Each row was made from one walk, in order. Every step used is in the known rows, and no mark comes twice. Write each row's walk.
In the rows, zero is written as 128.
Known rows:
buzi -> lipu -> punife -> tane: [129 140 134 129 171 123 140 128 111 119 132 149 131 117 153 141  54 135
 125 128 127 135 110  62 129  86 129 123 122 125 136 121 123 106 149 219
 128 123 177 141 168 114 185 133  89 134 106 162 115 122 129 132 136 138]
bifaz -> tane -> punife -> lipu: [124 133 133 128  93 128 140 127 105 113 118 165 138 132 165 141 130 134
 116 221 151 153 135 124 149 151 140 120 126 121 135 114 114 121 113 171
 132 134 182 123 160 138  69 121 132 130 110 150 120 122 125 142 123 138]
lipu -> tini: [124 124 106 126 147 123 151 126 128 126 114 147 130 172 163 143  59 148
 108 136 154 140 125 155 127 109 160 110 125 124 137 115 120 116  97 108
 133 132 136 152 149 119 132 126 114 116 141 146 127 134 119 123 131 150]
zegu -> bifaz: [113  95 155 117 145 143 153 145 109 109 127 140 133 106 184 172 134 141
 121 112 100 142 111 110 127 118 149 117 107 117 162 114 124 121 131 129
 130 128 107 139 136 136 108 122 114 138 143 143 119 129 122 129 136 144]
fegas -> punife -> lipu: [120 116 122 133 139 119 143 128 106 108 126 167 138 115 159 135  87 129
 122 244 167 145 119 111 133 106 150 124 127  76 141 130 133 108 114 168
 134 126 164 128 152 118  68 113 128 126 113 162 118 128 119 145 132 141]
tane -> punife -> fegas -> tini -> lipu -> mudap: [126 113 189 132  94 118 146 125 114  82 110 161 135 174 156  96  17 148
 143 164 125 143 136 137 128 129 126 154 121  96 131 108 118 120 128 162
 132 118 144 122 136 134 117 123 111 115 107 164 131 132 131 142 130 156]
buzi -> lipu -> mudap -> peledi -> vaza: [123  78 153 117 123  79 141 121 109 111 124 145 133  64 160 128 116 128
 131 125  92 143 117  56 143 118 137 134 127 124 134 108 120 115 130 149
 122 130 142 124 157 100 128 126 127 148 142 138 124 131 129  99 130 145]
lipu -> punife: [132 130 133 127 191 128 150 119 114 117 129 140 132 108 167 138  66 139
 136 126 128 141 111  39 131 105 150 114 128 118 147 122 140 110 119 135
 135 126 144 129 152 119 106 121 120 117 131 144 125 130 116 135 122 146]
zegu -> bifaz -> tane -> punife -> fegas -> tini: [129 132 190 116 113 128 150 131 116 100 116 142 140 135 158 146  69 155
  99 141 129 148 132 135 117 108 143 115 117  82 140  93 112 119 104 173
 133 138 146 150 154 145 132 129 142 122 121 170 120 126 129 201 126 151]
peledi -> vaza -> lipu: [140  80 179 132 128 104 143 130 112 114 131 145 137  64 161 127 134 127
 106  47 107 150 154 119 157 125 140  98 125 121 135 119 124 115 145  94
 128 133 110  98 163 129  71 133 130 147 112 149 137 127 122 128 126 133]
tane -> bifaz: [114 108  71 126  91 145 139 121 121 118 119 140 133 114 164 140 138 130
 118 123 146 150 118 124 125 150 128 122 123 155 145 120 118 124 113 143
 127 130 119 137 157 119 108 120 124 117 145 149 127 134 121 115 136 154]
punife -> fegas: [136 103 128 130 131 120 144 123 106 101 130 147 137 117 155 131 110 146
 130 132 144 144 129 141 145 114 127 123 123 126 147 107 123 124  89 216
 128 126 151 145 148 122 108 127  97 130 121 184 119 128 127 165 132 135]
mudap -> lipu -> punife: [136 128 129 138 188 124 147 122 115 119 123 147 136 111 170 138  64 138
 135 109 139 150  94   4 128 124 142 104 122 125 141 125 133 109 127 122
 134 125 136 165 148 109 126 124 111 122 118 134 120 127 121 116 113 144]
tane -> punife -> lipu -> tini: [118 125 100 126 120 122 148 123 120 120 109 163 134 175 166 137  51 142
 105 214 168 147 132 150 135 135 165 115 126 116 135 112 123 119  87 136
 134 132 161 147 153 135 100 121 115 112 126 150 128 129 119 132 125 154]
zegu -> bifaz -> tane -> punife: [128 144 184 117  89 148 147 133 108 126 116 145 133 128 174 167 148 153
 119  85 105 159 127 116 140 148 136 111 117 106 146 108 106 122 120 142
 133 138 149 110 155 156 101 126 138 125 135 131 122 125 125 128 122 147]
zegu -> bifaz -> tane -> punife -> lipu: [120 124 136 123  98 135 144 133 102 107 118 166 138 131 172 151 133 133
 116 209 134 154 130 120 145 153 145 119 118 115 140 113 115 122 115 169
 131 134 165 124 155 144  67 120 131 131 113 150 120 120 127 141 123 143]
buzi -> lipu: [125 108 157 141 130 127 142 135 123 104 126 147 133 106 164 156  93 135
 149 176 130 148 108  95 143  81 116 141 124 135 140 122 130 118 132 186
 134 124 178 142 158 113 135 131 119 139 107 157 120 125 123 135 157 132]
punife -> fegas -> tini: [130 117 167 126 134 118 147 128 120  98 121 137 138 135 148 131  58 150
  99 161 143 140 129 138 123  90 138 121 123 100 138  95 121 116 102 166
 132 133 142 161 150 125 144 126 134 120 118 176 119 128 126 207 130 144]
peledi -> vaza -> lipu -> tini: [132 108 133 126 143 106 149 128 124 122 116 150 133 135 163 132  59 140
  98  87 130 146 149 150 139 120 164  94 123 113 130 115 122 114 111  83
 129 135 115 124 159 127 100 132 123 130 124 149 139 133 121 124 124 147]
bifaz -> tane -> punife: [135 151 175 125  81 141 143 126 111 131 117 146 132 136 163 153 143 153
 123  90 119 159 129 123 146 148 129 115 126 113 138 111 107 120 116 139
 134 138 160 112 162 147 106 130 144 119 136 132 124 125 125 128 121 144]
mudap -> peledi: [121 123 123 107 127 122 134 122 113 114 128 140 132 108 164 141 137 139
 128 113 121 147 144  54 135 138 134 113 132 123 146 111 120 120 114 153
 126 130 134 160 153 109 120 127 121 124 165 141 111 132 118  99 132 142]
vaza -> peledi: [125 108 181 123 133 118 139 112 114 102 130 135 134  99 157 161 138 149
 139 107 138 147  91 127 154 137 135 106 129 134 149 121 127 117 121 129
 132 131 151 115 143 126 137 147 137 129 151 152 137 130 114 123 134 117]
fegas -> punife -> lipu -> tini: [116 128  94 127 154 117 150 125 120 120 111 166 133 171 164 135  31 138
 107 220 172 142 125 146 120 101 172 114 126  82 135 122 128 109  90 133
 135 132 157 144 151 120  97 119 122 114 125 156 125 133 119 134 133 148]
peledi -> vaza: [134  66 153 129 131  91 147 125 111 124 133 138 132  52 155 137 150 133
 101 111 114 137 101 113 149 109 139 127 125 135 138 113 120 115 125  99
 126 132 124 110 151 113 118 121 130 147 129 142 131 129 124 132 125 140]
fegas -> tini: [128 123 173 128 133 126 147 130 128 110 122 133 135 133 150 142  72 148
  92 148 133 141 116 128 118  88 142 120 124 104 137 104 122 111 126 110
 135 135 131 158 152 124 149 123 149 120 127 153 122 129 118 188 133 150]
peledi -> vaza -> lipu -> tini -> fegas -> punife: [129 117 166 125 148 109 151 120 117 113 119 155 136 105 157 124  60 137
 123 112 138 142 134 134 115  85 167 106 131  27 135 131 138 114 122  84
 135 112 123 121 179 122  87 125 129 127 121 169 132 131 118 124 127 147]
zegu -> bifaz -> tane: [122 142 146 117 134 148 152 149 108 125 120 143 130 128 177 174 149 142
 118  75  94 141 123 127 126 121 142  97 110 116 145 111  97 113 138 140
 128 146 129 127 159 132 103 128 149 143 134 137 115 126 132 131 129 132]
peledi -> vaza -> lipu -> punife: [139 113 158 126 190 107 149 123 111 114 132 144 136  70 166 129  70 130
 122  77 115 145 139  41 140 116 157  96 124 112 140 122 142 107 135 105
 133 128 128 101 161 125  73 128 130 132 116 145 136 130 119 133 115 142]
buzi -> lipu -> punife -> fegas -> tini -> tane: [131 135 155 127 154 124 141 136 121 109 124 144 136 128 145 143  79 152
 121 153 120 151 122  96 116  86 145 140 122  98 132 106 169  99 120 155
 130 155 179 179 131 119 163 133 134 116 101 177 123 125 133 183 139 148]
bifaz -> tane -> punife -> lipu -> mudap: [118 126 154 133  87 121 144 124 104 103 110 163 136 171 164 112  66 134
 140 190 117 146 128 126 141 144 145 135 119 113 132 110 117 117 129 200
 131 122 175 127 156 137  95 120 118 125 120 144 124 127 131 114 124 147]
lipu -> tini -> fegas -> punife -> tane: [126 147 138 124 140 120 142 124 110 125 125 156 133 146 146 128  62 140
 110 113 145 135 123 142 114  83 144 116 126  64 135 123 117 111 141 170
 127 115 144 143 180 118 173 130  90 129 119 177 117 125 128 125 130 145]
peledi -> vaza -> lipu -> mudap: [130  91 189 134 112 102 144 126 109  98 120 149 136 120 162 102  67 131
 136  73  85 141 143 120 147 132 147 121 119 115 133 114 125 113 149 145
 127 121 127 107 153 128  99 130 112 140 118 145 135 131 128 105 126 146]
lipu -> mudap -> peledi: [116 122 141 108 120 117 137 118 110 103 121 143 133 142 165 121  96 134
 147 116 103 146 146  52 133 145 137 125 127 114 142 112 120 119 121 181
 125 123 143 161 152 109 130 126 112 122 164 137 112 134 125  81 131 146]
punife -> lipu -> mudap: [116 106 140 137 111 117 144 123 107  96 118 161 136 163 163 108  58 127
 141 204 124 137 124 123 140 130 147 138 118 120 135 113 125 116 131 195
 130 118 163 139 145 123 101 117 107 130 118 153 122 130 127 115 128 146]
fegas -> punife -> lipu -> mudap: [115 118 154 136 120 113 146 121 105  98 116 166 136 161 159 108  34 129
 147 208 126 142 116 114 129 113 151 138 119  81 136 121 132 108 131 197
 133 116 168 127 146 123  96 116 114 123 120 152 123 132 127 116 130 147]
fegas -> tini -> lipu -> mudap -> peledi -> vaza: [126  80 164 113 122  79 143 120 111 106 123 146 134  78 156 115 102 130
 114 125 102 141 126  70 134 122 138 140 128 113 132 102 115 114 134 109
 123 130 120 122 152 105 126 122 134 142 136 139 127 132 129 114 125 150]

Write each row's walk:
[126  74 147 113 123  82 142 120 106 113 125 142 134  69 160 119 127 128
 119 101  94 142 121  66 142 126 142 133 126 125 136 106 119 116 128 131
 121 130 125 123 154 105 123 123 125 144 151 134 124 132 127  97 122 145]
lipu -> mudap -> peledi -> vaza
[121  74 138 114 120  79 140 120 104 111 126 149 135  67 161 118 127 124
 117 143 101 141 123  63 145 132 144 130 126 120 135 105 117 117 123 143
 121 130 136 126 153 103 111 122 126 146 142 138 123 131 128 102 121 145]
punife -> lipu -> mudap -> peledi -> vaza
[139 121 137 130 103 123 139 123 107 112 117 156 139 140 157 133 108 154
 129 121 148 162 128 129 143 147 127 127 122 111 140 106 138 121  81 196
 130 139 173 167 133 137 133 132  96 115 114 178 122 124 132 148 123 151]
mudap -> lipu -> tini -> tane -> punife -> fegas
[128 131 146 133 191 125 149 124 119 109 128 147 132  97 169 150  43 135
 158 166 127 145 104  20 131  84 142 126 126 121 142 126 145 108 125 173
 138 122 175 133 158 112 117 126 121 127 112 148 124 127 119 137 138 139]
buzi -> lipu -> punife
[116 121 169 130  91 120 142 125 110  97 111 160 137 173 157 109  53 138
 133 211 120 148 126 123 135 139 149 146 119 101 131 106 138 112 127 184
 131 126 178 145 139 138 118 119 119 118 115 152 126 127 128 131 127 156]
fegas -> tini -> tane -> punife -> lipu -> mudap
[115 113 150 134 117 113 145 120 104  91 116 166 138 158 161  99  35 126
 148 211 127 140 125 121 130 117 153 139 122  78 135 122 133 115 132 185
 133 107 159 136 158 125  92 116 112 127 114 162 123 129 127 113 130 147]
tini -> fegas -> punife -> lipu -> mudap
[116 114 112 125 129 119 147 122 121  98 117 158 137 154 162 123  87 130
 117 192 163 131 142 167 132 124 170 119 132 113 139 118 124 141 112  89
 131 106 125 173 187 123 103 122 110 133 114 185 128 122 122 132 123 144]
punife -> lipu -> tini -> fegas
[125  72 150 115 120  83 142 122 106 108 126 149 132  74 161 115 118 130
 123 119 103 140 128  71 144 134 135 138 127 122 134 108 115 118 132 118
 121 130 125 113 149 107 117 123 123 144 140 138 127 132 130  96 124 146]
tini -> lipu -> mudap -> peledi -> vaza
[132 131 157 123  93 136 140 126 118 132 115 149 132 152 157 149 123 161
 117 115 131 160 126 132 138 145 143 131 125 108 138 112 151 114 106 114
 133 144 168 147 130 148 138 129 122 104 132 141 131 127 121 122 128 161]
lipu -> tini -> tane -> punife
[134 128 158 121 102 132 147 127 100 105 118 151 137 124 166 146 120 150
 134 114 127 156 138 138 144 140 130 117 117 109 148 100 111 126  88 220
 130 133 165 124 152 145  94 129 113 127 123 173 119 124 134 159 124 141]
zegu -> bifaz -> tane -> punife -> fegas
[127 126 150 131 148 123 150 122 120 114 115 157 136 132 158 127  55 139
 130 126 153 148 115 122 110  92 156 110 130  37 138 134 134 116 116  95
 137 112 125 155 172 117 118 122 120 120 121 165 123 130 118 116 128 150]
mudap -> lipu -> tini -> fegas -> punife
[123 105 167 137 107 122 147 127 111  90 115 160 131 167 160  99  49 142
 151 147 125 135 126 129 135 130 124 151 121 119 135 117 117 118 140 141
 131 118 134 117 138 121 109 118 107 124 112 152 129 132 128 104 134 147]
tini -> lipu -> mudap
[106 129  44 122 106 140 138 128 122 126 110 156 132 146 158 141 100 131
 110 163 157 156 124 134 111 143 152 128 121 116 135 128 148 107 103 129
 127 150 147 155 140 119 117 121 129 104 130 157 129 134 126 115 136 163]
fegas -> punife -> lipu -> tini -> tane -> bifaz
[114 137 106 119 125 126 152 131 117 120 107 164 133 181 174 150  64 142
 103 205 153 146 133 153 128 140 171 107 118 108 136 110 113 117  92 135
 132 138 153 141 155 139  94 124 126 120 125 148 126 128 124 134 124 152]
zegu -> bifaz -> tane -> punife -> lipu -> tini
[133 128 160 123 161 115 150 125 120  98 123 139 139 130 151 130  29 149
 108 158 140 142 125 102 115  86 147 115 125  90 138  98 129 110 101 168
 134 132 146 156 153 124 138 126 133 117 115 175 122 130 123 208 126 147]
lipu -> punife -> fegas -> tini
[120 124 153 109 114 117 134 122 109 100 120 146 135 136 168 114  91 131
 147  85  95 148 169  53 135 155 142 112 128 110 139 111 122 117 133 173
 123 125 131 149 156 117 107 132 117 126 156 141 116 133 123  79 131 143]
vaza -> lipu -> mudap -> peledi
[120 126 118 133 146 120 150 130 133 117 113 152 130 159 166 150  34 142
 127 172 149 141 116 137 129  88 145 124 125 122 135 117 125 115 102 148
 134 131 168 156 155 115 144 131 115 121 123 153 126 130 122 126 149 147]
buzi -> lipu -> tini
[129 109 173 132 121 127 146 136 122  93 122 156 132 136 154 123  71 149
 113 173 158 138 130 135 125 108 120 143 130 111 135 114 114 117 135  74
 135 132 112 121 137 124 110 119 134 121  98 163 128 130 122 167 137 147]
fegas -> tini -> lipu
[123 129 156 129 149 123 151 122 121 111 118 157 134 130 157 131  46 139
 140 155 150 145 119 126 112  70 158 125 132  33 140 133 139 117 115 116
 138 111 147 141 175 117 109 124 125 122 119 173 125 129 121 125 139 147]
buzi -> lipu -> tini -> fegas -> punife
[113 121 162 127  92 128 145 127 102  99 110 162 136 164 173 121  72 133
 141 188 105 143 126 122 138 147 149 134 112 107 139 110 118 118 128 199
 130 121 164 126 149 142  93 120 118 127 120 144 123 126 131 111 124 149]
zegu -> bifaz -> tane -> punife -> lipu -> mudap
[136  88 172 119 128  98 138 131 110 110 132 144 137  57 164 127 136 126
 111  44  99 151 167  85 153 142 141  97 128 117 135 118 122 116 145 106
 123 134 107 109 165 121  72 136 131 148 128 148 131 128 123 115 124 136]
mudap -> peledi -> vaza -> lipu
[134 136 154 129  92 135 137 127 118 131 114 151 135 151 158 148 127 158
 118 105 134 167 119 115 138 152 139 126 124 110 135 116 148 114 110 107
 134 144 166 165 129 142 148 131 119 105 126 138 128 126 124 113 124 158]
mudap -> lipu -> tini -> tane -> punife
[132 135 151 123 153 124 140 135 118 113 124 142 136 133 144 140  94 154
 111 138 122 152 125 106 116  97 148 134 120  98 134 106 165  99 119 142
 129 156 163 179 123 123 160 131 134 112 110 173 123 126 131 184 130 149]
lipu -> punife -> fegas -> tini -> tane
[125 127 152 125 149 125 150 119 119 114 118 155 133 133 156 130  56 142
 131 141 148 142 122 135 109  81 163 115 132  34 140 131 137 116 114  99
 138 111 132 135 176 120 105 121 122 118 130 171 125 130 116 126 131 148]
lipu -> tini -> fegas -> punife
[113 134  63 123 121 140 138 119 115 124 120 144 133 120 158 138  93 127
 110 106 147 144 116  93 116 140 136 118 119 149 138 121 117 116 133 184
 123 129 134 135 168 117 150 125 100 118 134 158 124 130 126 114 129 154]
lipu -> punife -> tane -> bifaz
[129 127 130 127 145 125 149 129 126 122 116 150 133 163 165 133  46 142
 107  92 143 146 158 158 134 125 162  90 124 114 133 118 122 115 110  98
 131 134 122 136 157 129 101 134 118 120 129 151 133 133 118 124 131 146]
vaza -> lipu -> tini
[114 129  74 123  99 139 137 120 114 126 120 148 133 120 154 138  97 129
 109 108 149 149 114 126 109 129 129 120 121 116 138 127 116 111 133 185
 125 129 132 127 168 117 148 125 108 116 135 160 121 132 126 112 137 154]
fegas -> punife -> tane -> bifaz
[120 144 100 123 121 125 148 127 119 124 106 165 133 184 167 142  58 143
 105 204 161 147 136 155 135 137 164 110 125 114 133 110 113 118  88 139
 133 137 165 143 157 133  98 123 124 115 125 147 127 128 122 134 123 150]
bifaz -> tane -> punife -> lipu -> tini
[131 138 146 127 139 126 139 127 108 130 131 152 132 126 142 137  79 141
 110 103 137 142 113 120 119  85 129 119 122  76 137 125 118 101 146 194
 129 124 151 126 163 117 175 131  97 128 125 161 113 128 125 128 134 141]
fegas -> punife -> tane
[116 120  65 124  91 149 135 128 120 123 118 142 132 121 157 146 157 135
 117 106 139 157 118 129 121 152 131 135 121 151 138 123 144 114 122 128
 125 149 136 155 140 120 127 125 128 111 135 153 128 131 127 114 138 156]
tini -> tane -> bifaz
[120 116 138 129 131 121 148 127 129  97 116 152 134 148 163 131  78 136
 136 160 147 136 134 151 129  99 154 127 132 112 138 119 128 140 117 105
 132 105 137 172 186 118 131 130 111 134 111 182 129 123 123 122 134 144]
buzi -> lipu -> tini -> fegas
